Each row was made from one small tree. Brackets hold a mark, then the marks that hang from it, in alphabetical order. Every link used is in the known rows. Write each row's tree.
In the rows, 128 means zero.
Known rows
(lukad (kipido gobek)): [127 130 156 112 139 129 159 120 166 117 131 170  99 162 153 142 130 101
 165 161  99 109  96  84 170  84 129 141 113 136 136  64 107 153 173 147
 105]
(kuvob (kipido (gobek bipomok))): [134 130 130  86 112 136 147 114 168 125 137 192 108 152 169 170 109 114
 189 168 106 118 119  70 156  78 146 107 116 142 124  42 106 168 141 124
 120]
(tiba lupo (nopi (gobek bipomok)) tobap): [ 62 163 132 107 117 141 146 142 180 173 107 146  74 111 157 152 177  79
 133 167 158 117 197  80 122  78 179 127 113 107 147  46  76 139 171 133
  56]
(tizov (tiba lupo nopi pupesa tobap)): [109 154 121 109 145 103 113 143 183 162 144 123  98 127 148  97 163  84
 116 192 173 109 204  83 118  81 202 123 107 130 125  30  65 147 157 123
  94]
(bipomok gobek): [134 120 128 103 134 133 140  82 118 155 131 175 108 152 153 167 134  96
 149 170 105  98 129 100 163 106 138 137  78 140 107  67  84 137 141 138
  89]
(gopog (kipido (gobek bipomok) lukad motuk)): [130 130 111  81 137 150 134 144 155 144 126 167 100 159 152 189  69  81
 175 136  92  92  59  99 124  72 155 147 139 141 118  62 108 133 161 142
 121]
(gobek (kipido kuvob motuk) nopi): [112 189 142  98 124 151 124 184 164 113 150 173 119 167 128 124 102  87
 184 156 129 151 140  93 177 100 140 135 129 157 109  60  90 124 128 106
 112]
(tiba lupo (nopi gobek) tizov tobap): [ 64 153 150 102 116 101 156 136 176 173  94 122  58 131 132 154 177  93
 137 150 186 106 208 105 130  66 168 150 120 114 130  56  72 131 168 129
  37]
(tizov tiba): [138 154 127 109 154 123 134 108 136 118 160 150 135 127 146 119 124  92
 128 189 127 110 161 106 158 102 174 124 102 150 106  56  94 160 153 129
 133]
(genir (kuvob (kipido lukad motuk))): [153 129 126  87 134 125 141 129 143 121 156 170 116 152 126 164  89  99
 136 185 104 125 102  82 160 119 147 128 105 140 103  66 121 119 170 115
 128]
(tizov (tiba (nopi gobek) tobap)): [ 99 157 109 102 156 109 143 141 154 142 119 121 115 123 151 127 168  94
 127 176 161 113 190 106 147  93 178 127  92 132 118  40  67 175 165 112
  92]
(nopi (gobek bipomok (kipido motuk)) (tiba tobap)): [ 63 145 108  95 120 145 130 126 165 147 117 165 144  89 159 138 143  96
 147 132 138 117 146  87 141  88 167 129 101 136 157  66  99 141 146 105
  88]
(lukad (kipido motuk) soned): [106 140 129 108 130 142 150 118 179  91 146 194 100 146 137 143 119  95
 151 160 117 121  79  85 178 109 141 146 123 127 155  90  95 115 165 177
 122]
(motuk (kipido (gobek bipomok) kuvob (lukad soned))): [137 166 131  96 135 134 123 180 175 109 128 185  85 168 172 171  85 102
 190 150 109 121  57  88 182  89 128 134 127 109 151  58 136 144 182 132
 121]
(nopi (gobek (kipido kuvob motuk))): [105 151 152 109 114 138 154 156 146 119 139 177 136 138 156 165 130  92
 156 120 116 119 140  86 169  85 129 126 114 128 122  76  89 121 150 115
  67]
(motuk (kipido gobek kuvob lukad)): [148 161 145 100 134 118 133 182 160 114 126 166  85 183 162 166  84 100
 182 152 103 118  79  94 175  91 123 139 128 123 126  56 132 142 183 116
 114]
(nopi (gobek kipido)): [109 133 154 120 112 137 170 136 137 112 142 179 135 136 164 167 144 103
 151 129 111 118 164  88 169  85 138 114 105 134 116  64 100 152 154 112
  79]
(gobek nopi): [119 154 130 108 127 152 146 145 127 127 148 172 105 160 147 131 127  82
 163 185 116 135 170 109 162 113 137 119 102 155  93  38 103 152 155 134
 132]
(pupesa (tiba (nopi (gobek bipomok kipido)) tizov)): [107 148 139  95 145 101 145 125 158 144 143 151 136 138 153 143 128  97
 142 125 171  88 144 117 158  72 155 155  97 112 133  37  85 119 159 117
  77]
(lukad (kipido (gobek bipomok) kuvob motuk) soned): [109 157 127  94 143 157 126 148 203 113 131 193  94 147 153 145 114  92
 183 147 114 116  33  78 188  88 120 151 123 108 180  95  95 111 171 182
  96]
(lupo (tiba pupesa tizov tobap)): [114 121 126  90 147 108 134 137 153 174 129 139  97 162 131 119 151  99
 132 142 150  82 178 105 123  82 155 120 105 132 122  79 116 135 128 129
  95]
(pupesa tiba): [149 141 133 112 144 129 145 105 133 131 161 156 136 143 147 127 102  86
 124 163 126  81 142 105 159  99 145 142  98 129 122  43 104 113 168 140
 103]
(lukad (kipido kuvob) soned): [126 150 138 120 127 144 146 125 174  96 147 181 102 146 144 138 121 113
 155 160 119 125  75  82 208 116 126 135 117 127 154  80 111 119 177 180
 111]
(bipomok (gobek (kipido lukad) (nopi (tiba lupo)))): [125 138 111  94 134 141 124  98 138 140 146 174 126 152 138 145 115  98
 158 173 113 127 132  99 166 129 156 145 104 163 106  52  94 151 144 119
 123]
(motuk (kipido kuvob lukad)): [145 169 147 109 122 115 130 168 149 104 138 175  97 173 156 166  80 103
 160 162 112 129  94  95 177 107 143 134 129 128 115  53 138 130 176 115
 130]
(lukad (kipido kuvob motuk) soned): [114 159 132 106 130 144 134 136 182  97 145 187 101 149 136 141 111  96
 155 156 121 126  61  84 194 110 130 150 126 123 159  95  96  98 169 181
 107]
(gobek kipido): [130 148 162 122 115 131 151 125 153  97 162 174 121 149 149 137 114 116
 157 153 113 120 154  86 170  86 150 127 111 155 116  63 108 149 131 106
 108]
(kipido gobek kuvob): [151 156 143 103 140 139 131 157 150 143 134 148  91 165 161 133 109  90
 180 146 103  99 106  97 173  76  96 141  98 131 132  70  98 128 169 140
  62]
(bipomok (gobek kipido (nopi (tiba lupo tizov)))): [115 137 123  96 129 133 124  91 142 150 141 169 120 146 130 141 130 105
 167 165 130 123 148 102 173 115 156 139  99 165 110  59  86 148 126 120
 110]
(bipomok (gobek kipido nopi)): [124 136 129 101 133 142 137 112 135 141 136 180 118 164 142 159 138 102
 172 168 115 126 142  95 178 111 145 131  89 155 103  53  84 159 126 114
 104]
(bipomok (gobek (kipido motuk))): [126 131 134  99 130 131 133  98 141 139 138 181 118 156 142 165 123  99
 160 153 112 107 121  89 163  95 147 147  93 145 116  79  74 130 121 118
  86]
(kipido (gobek nopi) lukad motuk): [125 147 104  69 155 146 138 178 148 129 130 166  88 194 151 148  80  53
 180 167  90 114  93 116 125  96 117 173 129 131 108  61  85 137 183 136
 116]
(kuvob kipido): [141 130 134  99 103 125 155 101 149 108 151 185 116 152 152 165 106 118
 163 178 114 127 148  75 162 100 157 105 120 157 103  43 108 153 141 124
 131]
(gobek bipomok (kipido lukad) (nopi (tiba tizov))): [ 93 166 118  81 131 150 110 142 167 117 155 189 140 137 152 130  92 106
 182 166 134 150 119 110 158 106 176 144 122 154 120  35 131 168 138 101
 166]
(kuvob (kipido gobek (lukad soned) motuk)): [138 127 106  71 119 131 151 131 170 101 142 190  98 174 153 175  77  99
 181 164 101 120  88  83 150  97 135 138 138 139 122  61  94 145 164 141
 125]
(gobek bipomok (kipido kuvob motuk) (nopi tiba)): [ 84 197 115  81 129 167  85 165 182 132 157 191 146 123 144 113  94  87
 191 157 139 155 110  91 165 101 164 133 119 152 141  57 105 124 117 105
 139]
(tiba pupesa tobap): [120 111 135 121 121 119 131 157 158 164 114 146  81 162 164 123 161 100
 134 170 141 102 177  78 118  71 153 121  88 126 124  28  93 134 154 126
  71]

Which tree is each row?
[ 90 123 106 109 122 132 148 113 132 149 115 136 130 100 154 131 153  97
 127 146 131 104 174 103 144 107 144 123  87 144 133  59 101 145 176 127
  84]  (nopi gobek (tiba tobap))
[ 83 147 118  79 152 106 157 142 149 168 116 126  97 145 129 140 164  96
 136 129 163  91 189 121 137  89 151 133 103 129 121  86  99 149 139 118
  81]  (lupo (tiba (nopi gobek) tizov tobap))
[113 141 113  86 133 157 130 153 159 156 122 165 100 152 142 174  96  80
 190 139 108 102  90  94 133  68 152 125 130 152 120  59  96 137 141 141
 120]  (gopog (kipido (gobek bipomok nopi) motuk))
[124 174 156 106 121 133 128 153 164 107 158 171 121 154 137 136  94  98
 163 143 123 124 124  84 171  84 142 145 121 148 126  82  91 107 127 110
  90]  (gobek (kipido kuvob motuk))
[106 122 129 108 115 105 109 101 165 172 137 128  95 120 132  94 132 100
 128 168 162  95 181  97 115  88 172 138 110 152 138  54 104 114 154 138
  93]  (nopi (tiba lupo pupesa tizov tobap))
[101 142 117 101 121 130 117 135 152 160 136 141  97 140 132  99 138  89
 152 184 155 126 190 107 135 107 162 127 110 160 111  34 102 135 155 134
 122]  (gobek (nopi (tiba lupo pupesa tizov tobap)))
[135 138 107  66 123 133 146 147 163 112 136 183 102 185 148 172  81  90
 189 174 101 132 106  87 141  99 139 136 140 147 100  43  95 152 161 124
 134]  (kuvob (kipido (gobek nopi) lukad motuk))
[ 99 134 122 115 109 139 142  90 134 144 159 159 140  87 153 128 132  83
 123 149 121 105 174  97 144 115 150 115 108 147 133  70 105 124 176 147
  98]  (nopi gobek (tiba lupo))
[111 145 112 104 158  94 118 155 167 155 133 120 108 139 158 102 167  96
 125 182 174 111 190  94 124  80 188 125  86 133 121  24  63 161 154 110
  96]  (tizov (tiba nopi pupesa tobap))
[125 134 116  92 132 148 139 154 151 149 121 152  97 164 132 168  96  80
 185 138 106 100 106  97 137  75 142 129 132 162 110  61  89 136 146 140
 115]  (gopog (kipido (gobek nopi) motuk))
[112 151 119  82 145 148 135 167 154 143 128 164  88 173 144 134 111  56
 188 159 107 110 126 105 136  78 114 150 112 140 120  69  71 130 154 137
  97]  (kipido (gobek nopi) motuk)
[152 120 112  86 117 132 160 122 162  97 145 184  99 170 163 174  90 117
 179 168  98 120 103  82 164 101 131 126 129 143 118  45 110 169 172 139
 127]  (kuvob (kipido gobek (lukad soned)))
[156 125 115  85 144 129 138 134 146 128 152 153 116 153 130 147  98 106
 153 183 105 128 107  85 168 121 132 123  95 149 107  48 128 149 180 114
 133]  (genir (kuvob (kipido (gobek (nopi tiba)) lukad)))
[149 139 105  87 134 147 131 165 159 132 129 150  93 168 138 178  62  88
 175 127  98  95  47  99 153  88 130 151 142 143 125  77 101 111 175 160
 101]  (gopog (kipido gobek kuvob (lukad soned) motuk))
[ 91 147 140  95 120 153 151 146 152 118 139 204 141 131 174 183 120  88
 157 130 104 123 116  88 148  83 155 130 118 113 130  65 106 139 155 115
  98]  (nopi (gobek bipomok (kipido lukad motuk)))
[105 131 117  91 146 110 137 158 149 165 167 156 124 147 165 126 160  85
 129 124 143  92 181  98 121  93 147 104  91 125 125  70  90 133 136 121
  94]  (lupo (tiba (nopi gobek) pupesa))
[123 133  98  76 154 152 117 160 155 144 140 174 108 163 182 132  98  79
 181 168  98 116  93 107 129  94 132 150 106 130 125  28 118 166 186 132
 132]  (kipido (gobek bipomok (nopi (tiba pupesa))) lukad)
[153 116 120 102 132 138 152 135 140 132 131 147  97 170 149 181  80 100
 166 138  87  91  90 101 142  85 145 136 128 157 105  49 119 155 174 140
 118]  (gopog (kipido gobek lukad))
[ 84 147 137  95 134  84 148 143 162 159  89 113  56 159 136 141 161 112
 152 157 185 105 183 123 139  64 155 166  91 129 119  46  74 147 152 111
  61]  (tiba nopi tizov tobap)
[ 84 147 147 102 115 153 151 142 154 126 138 204 141 121 173 176 136  91
 162 126 115 120 131  81 154  76 153 118 109 117 136  72  98 138 138 114
  87]  (nopi (gobek bipomok (kipido motuk)))
[125 143 129 117 141 121 117 126 171 155 142 136 108 125 141 101 151  86
 114 199 150 104 192  79 123  87 198 113 117 134 121  39  87 146 156 136
 103]  (tizov (tiba lupo pupesa tobap))
[100 139 110 105 154  95 128 162 167 158 126 123 116 132 165 114 181  93
 124 168 173 109 195  93 129  77 182 119  85 122 121  24  59 163 162 107
  81]  (tizov (tiba (nopi gobek) pupesa tobap))
[135 143 142 116 120 137 152 132 153  77 167 182 117 160 152 147  96 117
 154 153 106 126 123  94 173 103 147 143 122 146 119  62 115 153 156 121
 122]  (gobek (kipido (lukad soned)))
[114 147 125  90 145 162 134 150 153 149 129 179  96 154 172 141 131  80
 195 167 104 113 125  99 151  76 125 126  97 130 128  44 104 167 155 137
 110]  (kipido (gobek bipomok nopi))
[ 99 154 152 110 115 156 145 147 152 127 139 195 142 120 178 172 139 102
 163 125 115 123 129  81 174  79 144 111 105 117 136  63 110 140 146 115
  77]  (nopi (gobek bipomok (kipido kuvob)))
[162 120 129  93 139 126 148 132 146 123 150 158 109 158 136 162 100 108
 149 179  97 118 102  78 169 110 130 124  95 139 108  56 127 145 181 115
 119]  (genir (kuvob (kipido gobek lukad)))
[ 95 134 120  83 151  91 129 156 164 181 130 126  89 160 137 115 163 100
 134 135 174  85 186 110 116  77 160 129  96 128 127  69  94 135 128 115
  85]  (lupo (tiba nopi pupesa tizov tobap))
[138 145 153 108 133 119 142  87 150 143 160 150 120 138 126 125  98  85
 123 163 146  75 154 110 153  90 161 152 123 124 123  54 107  97 165 154
  95]  (pupesa (tiba lupo tizov))
[107 135 126  84 149  89 127 145 156 167 163 143 107 162 144 117 144  97
 139 128 163  86 176 114 121  81 152 126  98 134 120  76  94 127 125 122
 102]  (lupo (tiba nopi pupesa tizov))
[123 112 128 102 122  94 111 103 143 152 160 145 124 132 151  99 118 110
 140 151 152  95 155 112 133  88 149 139  88 158 123  54 103 117 147 130
 114]  (nopi (tiba pupesa tizov))
[146 133 134  94 129 127 139 124 145 128 154 167 116 142 122 157 105 101
 142 180 113 123 119  76 165 109 144 116  97 143 109  70 111 117 156 116
 119]  (genir (kuvob (kipido motuk)))
